Each row was made from one walk, in order. Every step used is in the known rows, and no mark comes twice. Write each row's walk.
Known rows
D > R > N: [  0  25  20  42  -4 -12  15  14   1 -13  10  -9 -20  -9  12 -19  39  -5
 -27]
P > E > D > R > N: [ 16  26 -19  18 -13   8  15  33  20  -7  34 -21 -28   1  28 -13  59   6
   1]
M > X > P: [ -5  15   6 -24  14  -4  -2   2  16  -6  -8 -36 -13  13 -43 -21  66  10
 -44]
P > X: [ -7   9  -1  19  15  12  12  23   9   1  24 -19  -1  10  -2   1  39   6
 -24]
E > P > X > D > R > N: [-17   6 -42  43   9  13  21  41   6  -3  27 -28 -45 -11  25  16  62   7
 -11]
M > X > P > E: [  4  13 -16 -38  15  10  -6  11  23  -6   9 -50 -24  20 -37  -8  80  24
 -29]
D > R > M > X: [  7  25  36  -3  16  -6 -15  15  37  -4 -16  -3 -21 -13 -31 -21  48  17
 -33]
P > E > D > R: [ 22  26  -9   4   4  27   9  28  29  -1  36 -16  -9   0  11  -8  56  -1
  16]
X > D > E: [  1   9  -4   1 -15  14  15  31  23   7 -19 -19 -14   6  -7   7  45  -8
  -1]
D > R > M > X > P > E: [ 12  26  -1 -30  21  17 -21  16  43 -11  -2 -34 -36   4 -34 -16  88  32
 -30]
R > D > E > P: [ 12   1   5   3 -21  24  32  35  -7  12 -29  -7 -18   8 -23   4  22 -35
 -42]
E > D: [11 20  8  3 -6  4 16 25 19  4 15 -6  1 10 -4 -9 37 -7 -1]
X > P > E > D: [ 17  21 -31 -23  -1  26   9  25  25  -3  30 -38 -14  27  -6  -3  78   9
   1]
M > X > D: [ -9   5  10 -13  12  -3  -9  12  28   5  -7 -33 -16  -7 -33   7  50  18
  -3]
E > P > X: [ -8   1 -24  14  17  14  27  38   1   6  25 -16 -20  15  -2  14  43  -2
 -25]
R > D > E: [ 13   8  28   8 -21  20  16  21  -1   5 -31 -11   1   3 -24  -9  19 -29
 -40]
N > R > M: [ -5  21  42  10  -9 -12   9  33   4 -10   1  20 -17  22  -8   7  46  31
 -30]
R > M > X > P > E > D: [ 17  21 -23 -56   2  14 -16  31  51  -1   2 -37 -36  25 -31 -11  90  38
 -19]
N > R: [-11  15  33  18  -5  -9  22  23 -11  -8  14   9  -2  22  -5   2  42  14
 -28]

Which walk is each row?
[ 23  26  -2 -27   7  16 -15  34  56   0   7 -15 -29  -3 -14 -15  68  28
  -4] => P > E > D > R > M > X
[  6  24  27  18  11  14 -12  22  36  -3   0  -8 -21 -19  -7  13  51  13
  11] => X > D > R > M
[ 13  30 -36   6 -11  16  13  25  19 -14  31 -37 -32  11  18 -21  86   9
 -12] => X > P > E > D > R > N
[ 19  16 -14 -12  -5  19  11  32  26   3  33 -22 -10  18   4   5  50   6
  15] => P > E > D
[ -9   2 -29   8  -4  27  13  41  24   8  -5 -28 -11   9   5   9  54   3
 -11] => P > X > D > E
[-16  10  27 -16   0 -12 -11  30  25  -3 -15  -4 -30   9 -28  15  65  51
 -20] => N > R > M > X > D
[ -3   2 -41   4  -3  19  38  53   7  11  -4 -10 -24  24   2   1  47 -15
 -39] => D > E > P > X
[  7  29   3  33 -14  -6  20  24  14  -9  17  -6 -17  -5  21 -26  45  -7
 -13] => E > D > R > N
[  1   2 -27  -5 -13  17  29  45  15  13 -18 -15 -34  11  -7  20  50 -15
  -2] => X > D > E > P
[ -9   6 -30  29  25  33  15  36  15   5  29 -23 -25 -12   8  22  58  -1
   4] => E > P > X > D > R
[  2   2 -20 -36  -9   4   5  52  42  15 -47 -13 -54   8 -33  12  63  15
 -22] => R > M > X > D > E > P
[ 13  29  13  20   3  13  13  20  23   0  19  -1   3  -6   4 -21  42 -15
   1] => E > D > R
[  2  -6 -21  11 -10  38  31  45  -5  13 -15 -17 -16  11 -11   7  31 -25
 -50] => R > D > E > P > X
[  5  29  21 -15  19   2 -17   7  35 -10 -18 -19 -26  -3 -40 -29  74  19
 -46] => D > R > M > X > P
[ -5  -3 -30 -28  -5   7  18  42  26  15 -34 -24 -39   8 -29   7  59  -3
 -20] => M > X > D > E > P
[ -4   9 -21  20  23  29   2  46  31   4  16 -13 -40 -12   3  28  63  16
   0] => E > P > X > D > R > M
[ 26  35 -16 -14   4  32  -6  30  45  -8  21 -21 -27  11  -2 -10  86  17
  -1] => X > P > E > D > R > M
[ -4  14  15   4  20   8 -12   9  30   0  -2 -27 -14 -24 -26  -5  55  10
  -2] => M > X > D > R
[  4  21 -16 -50  -7   6  -5  40  33  -8   6 -18 -36  40 -22  -8 101  55
 -32] => N > R > M > X > P > E > D
[-16  13 -18  48   6  10   6  26  12  -9  25 -33 -25 -17  25   4  58  15
  -9] => P > X > D > R > N
[ 14  29  20 -12   8   1 -12  26  49   1 -10   0 -19  -8 -22 -29  54  15
 -19] => E > D > R > M > X
